Each row was made from one path, in order. Every step used is in the known rows, and no mark comes twice. Write each row's path.
(in the rows, 128 means zero)
Known rows:
rokab > borim > nomise > gufi: [ 97 149 124 142 117 172 130 148 150 102 152 140 137  92 127 111 121 175
  56 109 147  87  95 169 137 102 111 147  93 104 121 143 160 137 120 146]
vatis > nomise > gufi: [151 170 135 129 139  99 141 138 119 145 144 101 130  96 119 158 112 111
 116 132 137 141 127 104 149 110 119 162 178 127 148 110 176 124 110  95]
borim > nomise: [108 146 161 138 173 155 107 108 129  98 127 151 100  89 132 127 102 132
 128  96 119 123 115 164  87  86  99 151  97 120 166 130 104 111 123 104]
vepi > vatis > nomise > bofev: [124 156  95 107 117 120  95 150 131 148 136  90  84  92 112 103  93 110
 108 157 133 148 176 118 128  99 133 134 153 149 116  98 198 133 151 131]
vepi > vatis: [122 135 127 123 126 149 110 136 167 131 121 123 135 100 130 100 127 101
 108 136 100 138 165 154  96 122 114 119 137 158 107 115 158 127 129 177]
nomise > borim > rokab: [144 100 141 122 128 107  98 163 102  47 154 104 149 101 124 127 127 121
 133 108 112  38 135 143 121 124 208  87 108  84 151 162  96 171 111 132]
tiduv > bomi > laru: [104 172  52 126 123 168 132  41 143 185  90 127 161 131 131 134 170 112
 128 186 107  28 116 142 124 135 124 206 179 118 136 118  96 116  74 139]
tutib > lova > gufi: [124  64  88 156 164 134 121 109 120 112 130 133 116 139 137 154 173 130
 145  76 109  90 141  81  67  99  87 111  83 126 147 112  85 124 178 161]
gufi > nomise > borim > rokab: [151  70 162 113 104 103 130 146 123 120 152 115 156 150  99 111  76 108
 106 106 123  91 110 136 130 177 114  61  72 107 145 135  47 166  80 125]
borim > nomise > moter > lomu: [104 179 155 130 157 135  98 142  80  77 145 122  53  98 143 127 108 120
 133  91 129 150 106 144 144  69 125 155  78 119 166 154 139 132 157 108]
lelus > piver > bofev > nomise: [ 63  74 220 118 158  83 179 122 168 122  80 178 187 163 169  94 146 153
 164  91  77 177 145 149 138 160 139 155 140 136 100 120 167  92 114 130]
piver > lelus: [121 119 147 162 117 152 147 131 153 153 100 145 172 122 158 129 172 164
 131 110 142 146 112 151  76 162  95 158 142 202 144 173 111 111  88 173]
lelus > piver > bofev > nomise > borim > rokab: [ 70  61 222 111 145  75 159 133 141  86  88 161 183 156 162  88 139 148
 169  79  77 145 144 150 144 150 170 137 128 113 109 128 161 112 110 133]
lelus > piver > bofev > nomise > moter > lomu: [ 64  87 214 110 153  70 174 142 140 109  87 163 157 168 178  92 148 146
 170  89  83 192 139 138 169 150 152 155 128 133 102 134 184  98 137 132]
moter > nomise > borim: [142 120  94 103 125  45 147 166 103  91 134  94 121 122 117 128  87  99
 137 139 153  86 125  79 181 147 187  82 116 122 121 175 125 139 165 129]
piver > bofev > nomise > gufi > lova: [ 97  81 196 136 140 149 160 127 143 115  99 142 204 157 136 115 123 117
 169 105 119 197 117 164 128 180 163 180 111 152 130 130 112 119 115 145]
moter > nomise > vatis > vepi: [174 163  84  96 102  64 127 165  84 107 119 141  71 102 103 142  91 109
 158 170 175 130 133  68 160 102 152  62 136 158 113 161 186 135 159 132]
bomi > laru > nomise > moter: [ 84 165 116 160 109 201  91  46 134 166 101  99 153 120 140 134 141 177
  92 106  87  99  89 159 167 101 101 131 146 114 141 117 105 127 107 125]
bofev > nomise > vatis > vepi: [133 147 128 139 123 148  80 124 159  81 116 163 120  85 120 127 140  94
 162 157 150 128 168 142  72 118 150 117 166 104 134  97 123 123 115 141]
lomu > moter: [172 155 186 135 108 132 108 143 183 140 184 132 142 126 121 164 176 183
 141 106  73 127 127  93 133 145 135  96 172 145 120 156 136 119  97 114]
piver > bofev > nomise > moter > lomu: [ 68 106 180 132 157 132 147 133 134 110 110 130 154 142 142 108 133 134
 184  90 110 189 115 142 149 154 179 163  97 159 128 158 113 117 140 135]
lomu > moter > nomise > bofev > piver > lelus: [181 162 150 107  66  95 114 162 130 137 177  97 104 155 111 133 158 178
 161 132 134 160 120  65 190 151 188  93 171 155 121 174 156 123 152 112]
laru > bomi > tiduv: [127 120 135 132 186 167 124 113 135 191 107 121 129  96 114 120  80 157
 112 180 132 142 118 211 126 107 127 152 100 145 142 122  80 113 108 129]
lova > gufi: [119  96  76 161 169 151 154  88 105 135 130 113 122 131 156 175 194  92
 143 140 111  94 128 114  60 134 110 141 142 116  96 113  78 138 135 132]
lomu > moter > nomise > gufi > lova: [207 152 177 112  65  89 127 175 122 120 175  97 136 155 111 163 143 138
 144 123 115 165 110  66 196 153 151  88 160 142 116 156 176 131 128 125]
bomi > tiduv: [145 115 108 174 166 127 146 113 143 182 118 110 159 105 144 129 130 150
 137 137 135 117 112 184  92 102 107 180 124 103 136 108 134 123 108  96]
tutib > lova: [127  84 134 140 157 120 109 139 156 107 130 155 138 129 125 127 139 157
 136  73 110 108 144 101  94 103  95 105  80 143 171 134 107 110 164 152]
tiduv > bomi: [120 172  78 118 135 137 142  91 145 174 110 150 154 132 129 138 166  93
 130 183 135  51 132 137 110 141 130 190 168 132 127 145  97 118  79 123]
bofev > nomise: [ 96 110 155 144 161 147 111 109 180  89 114 134 168 111 138 113 153  89
 157 127 127 133 149 164  73 146 131 151 144  94 137  98  71 100 117 125]
bomi > laru > nomise: [ 93 138 105 153 133 203  99  33 156 169  81 107 161 122 141 132 132 173
 100 107  87  88  98 169 136 103  83 122 151 112 145 108  86 104  98 123]
bofev > piver: [117 164 144 128 175 152 158  91 158 111 135 181 161 161 126 102 184 108
 130 150  95 138 132 165 113 137 175 139 183 111 152 118  74 106 114 110]
tutib > lova > gufi > nomise: [130  45  98 151 146 128 129 109 122 135 132 131 118 160 123 144 145 121
 131  71 115 103 129  77  74 121  55  92  62 129 148 103  60 129 160 161]
vatis > vepi: [154 136 153 132 157 126 115 140 156 129 138 153 104  84 127 167 144 168
 123 130  98 107 136  44 109 100 134  86 195 176 133 139 119 139 103 105]
laru > nomise > bofev: [121 140 115 127 122 166  84 121 141 167 117 101 120 131 135 124 101 165
 101 124 169 129 133 165 150 109 127  99 123 119 124 155  98 122 155  72]
vepi > vatis > nomise > gufi > lova > tutib: [161 148 115 121 108 138 116 152 111 148 113 112 115 109 116 129 105  81
  75 132 130 157 161 124 137  89  99 156 162 145 114  72 191 139 112 172]
vepi > vatis > nomise > gufi: [141 164 123 119 111 125 111 141 141 142 131  93 116  86 116 115 104  87
  94 137 117 151 162 129 131 100 114 138 170 149 122  92 203 131 125 161]
moter > lomu: [146 109 106  97 197 100 145 160 127  95 107 110  85 135 162 132 133  98
 170 127 126 141 136 133 123 113 126 111 111 127 142 164 125  90 165 122]

Which path is each row?
[177 150 128 130 136 114 146 151  82 149 124 125 130 130 116 172 110 100
  92 130 150 153 126  99 154 105  98 178 167 125 141  85 166 133  94 105]	vatis > nomise > gufi > lova > tutib
[146 155 125 118 107 127 116 149 122 135 124 103 123 110 114 119 102  74
  90 146 120 169 158 130 133 108 105 143 160 148 125  83 206 134 116 159]	vepi > vatis > nomise > gufi > lova
[ 74  89 202 116 139  84 169 127 157 117  80 191 178 158 163  92 141 149
 167 107  92 178 152 159 135 157 145 148 135 131  96 121 189  96 117 140]	lelus > piver > bofev > nomise > vatis
[ 78  83 211 114 157  76 192 132 156 140  89 186 182 166 169 105 141 175
 152  94  70 172 135 138 151 158 133 146 135 158  95 142 185 100 113 127]	lelus > piver > bofev
[206 180 145 108  66  85  97 168 130 124 177 128  84 116  98 167 138 167
 159 132 117 134 129  40 176 120 160  47 176 158 111 167 190 132 127 124]	lomu > moter > nomise > vatis > vepi
[196 176 140 109  68  87 108 165 132 125 175 126 102 128 101 156 139 156
 164 133 121 139 126  75 172 132 155  62 154 145 109 169 186 123 131 128]	lomu > moter > nomise > vatis
[179 182 100 127 107 133  98 155 128 116 136 187  90  80 113 158 126 143
 137 175 143 114 156 108  98 101 148  82 164 154 122 143 187 151 115 142]	nomise > vatis > vepi
[161 161  77  98 101  69 138 160  85 105 116 137  96 117 109 127  92  93
 163 170 182 139 130 115 155 123 148  83 106 140 110 163 183 124 165 136]	moter > nomise > vatis
[128  53  88 150 126 138 129 107 109 139 130 127 111 181 126 123 159 133
 133  84 140 122 132  88  85 131  87 109  76 136 159 107  57 133 174 167]	tutib > lova > gufi > nomise > bofev > piver > lelus
[132  65  76 153 135 132 160  96 106 152 146  99 129 159 132 163 144  78
 109 132 120  81 117 102  87 180  98 104 110 102 100 109  38 164 116 140]	lova > gufi > nomise > borim
[131 150 108 108 135 137 128 141 128 121 158 123 118 154 125  95 150 142
 140 193 155 145 155 151 140 152 224 156 149 107 128 133 114 140 186  80]	nomise > bofev > piver
[118 197  40 126 100 186  96  34 133 196  77 137 132 120 121 144 149 127
 109 179 129  23 120 135 140  96 116 160 198 119 139 119 106 122  67 135]	tiduv > bomi > laru > nomise > vatis > vepi
[ 65  71 210 119 151  73 175 130 166 110  89 171 188 160 167  94 138 150
 155  92  78 153 148 143 148 169 165 148 141 123 101 127 162 104 117 137]	lelus > piver > bofev > nomise > borim
[144 126  88  87 113  59 137 175  85 117 134  79  89 133 119 114  88 121
 164 172 190 144 132  84 181 141 180 112 103 139 106 167 157 133 210  91]	moter > nomise > bofev
[128  78  75 147 117 153 164  90  91 176 135  99 114 185 137 139 165  96
 128 152 151 135 117 117  86 181 104 134 121 125 105 103  46 154 137 131]	lova > gufi > nomise > bofev > piver > lelus
[144 183 135 133 137 154  78 126 106  87 131 180  54  63 114 144  90 139
 131 125 144 118 134 143  87  59 118 118 119 130 164 128 157 134 121 119]	borim > nomise > vatis > vepi
[ 91 143 153 137 144 128 101 142 131  70 131 107 120 120 149 112 160  77
 162 123 133 160 140 146 128 128 156 154 124  91 137 122 104 120 151 127]	bofev > nomise > moter > lomu
[129  70  89 151 145 144 168  83 109 169 134 111 126 163 137 161 154  81
 125 131 120 115 111 108  70 167  62 113 111 120  97  99  44 144 111 130]	lova > gufi > nomise
[129  56  87 140 140 133 128 107 112 131 141 127 105 179 117 125 149 120
 132  93 130 114 138  82  93 123  95 102  73 115 151  97  57 136 185 148]	tutib > lova > gufi > nomise > bofev > piver
[ 96 136  88 141 116 199  86  53 143 171  92  84 142 125 138 123 119 187
 106 131 113  94 109 167 152 112 114 132 144 104 138 113 102 118 133 109]	bomi > laru > nomise > bofev
[119 166 100 115 110 131 105 136 130 148 125 102  91 110 113  88 117 113
 106 155 138 161 168 129 125 104 145 148 173 161 129  99 186 126 141 147]	vepi > vatis > nomise > bofev > piver > lelus
[ 78 154  98 128 130 172 120 144 142 104 159 151 106 113 116  87 124 190
  68 135 157  88 109 165 140 100 150 144  91  97 124 140 141 136 147 114]	rokab > borim > nomise > bofev > piver
[168 138 126 104 101  66 162 163  98 113 127  82 136 126 127 133 103  88
 144 144 167 149 113 100 186 142 149 119 128 137 115 159 162 131 173 134]	moter > nomise > gufi
[150 108 111  93 116  46 127 171  68  57 132  82 113 117 111 119  91  94
 156 122 153  78 119  90 175 120 194  67  98 107 132 176 124 150 157 123]	moter > nomise > borim > rokab
[132 179 127 134 137 158  90 120 109  88 126 177  79  79 120 128  90 122
 135 126 150 126 132 189  83  79 112 140  88 112 161 131 154 123 126 125]	borim > nomise > vatis
[161 158 138 127 135 102 146 147  94 132 136 118 137 130 116 163 107  94
 107 146 141 166 122 107 150 121 104 165 164 126 153  96 180 128  98  92]	vatis > nomise > gufi > lova
[121 134 114 144 114 186 133 157 121 109 135 161 135 114 125 124 119 169
  38 104 159  93  96 162 141  94  96 165  85 103 114 122 148 147 109 157]	rokab > borim > nomise > gufi > lova > tutib
[181 152 165 111  93  86 118 156 146 131 175 108 116 135 110 156 147 162
 158 110 100 138 116  55 174 139 147  71 160 151 112 169 153 115 128 112]	lomu > moter > nomise
[153  96  69 147 118 144 147  96  93 163 136 132  94 145 123 172 145  86
 126 153 136 112 123  93  72 150  77  89 125 128  95  97  81 161 111 142]	lova > gufi > nomise > vatis > vepi
[104 142 127 140 113 174 132 155 131  93 147 150 143 116 125 114 117 161
  51 118 150 104  92 170 139 112 104 151  83 105 127 132 163 141 114 144]	rokab > borim > nomise > gufi > lova
[135 123 157 113 110 101 151 156 113 158 154 116 115 169 121 117  95 106
 107 120 131 176  99 116 170 171  80  95  69 143 129 146  93 148 117 119]	gufi > nomise > moter > lomu
[139 156 177 140 136 154 113 124 120  93 136 121 117  86 138 134 101 118
 116 100 136 136 113 175 115  95 115 174 109 111 166 127 132 130 135 123]	borim > nomise > gufi
[128 159  97 112 148  90 117 151 108 151 153  99  82 106 110 140  97 146
 132 160 158 135 146  89 142 107 146 154 154 128 139 118 168 126 147  54]	vatis > nomise > bofev
[ 60 113 192 145 144 142 145 124 145 121 119 143 179 135 134 111 136 144
 170  93 106 183 113 145 139 163 176 172 105 164 122 151 108 126 124 134]	piver > bofev > nomise > moter
[146  90 135 105 100 116 140 151 141 182 155 112 131 167 107 105  73 135
 110 156 161 159 124 130 137 198  98 108  77 135 119 126  80 149 134  92]	gufi > nomise > bofev
[ 91 165  91 139 117 174 114 146 142  99 146 180 110  88 114 108 113 178
  70 127 156  78 108 178 116  89 110 124  78 107 120 145 173 134 114 149]	rokab > borim > nomise > vatis
[141 107 137 102 107 125 151 132 141 173 157 129 135 188 102  89  91 123
 110 164 153 166 124 141 144 194 126 110  99 121 132 114  63 143 133  91]	gufi > nomise > bofev > piver
[133  69  72 141 127 140 156 103  95 173 146  88 107 167 134 153 142  94
 128 155 145 120 124 107  87 175  95 124 101 113  89 102  59 160 146 115]	lova > gufi > nomise > bofev
[153 100 162 145 120 165 122 137 133  89 102 128 184 141 142 134 150  63
 125 130 155 158 145 169 106 150 126 191 144  81 129  69  88 127 112 155]	bofev > nomise > gufi > lova > tutib
[108 160  82 149 108 206  86  41 141 161  81 124 148 115 131 131 122 165
 105 129 107  90 109 188 132  99  92 112 146 106 141 110 121 112 103 140]	bomi > laru > nomise > vatis
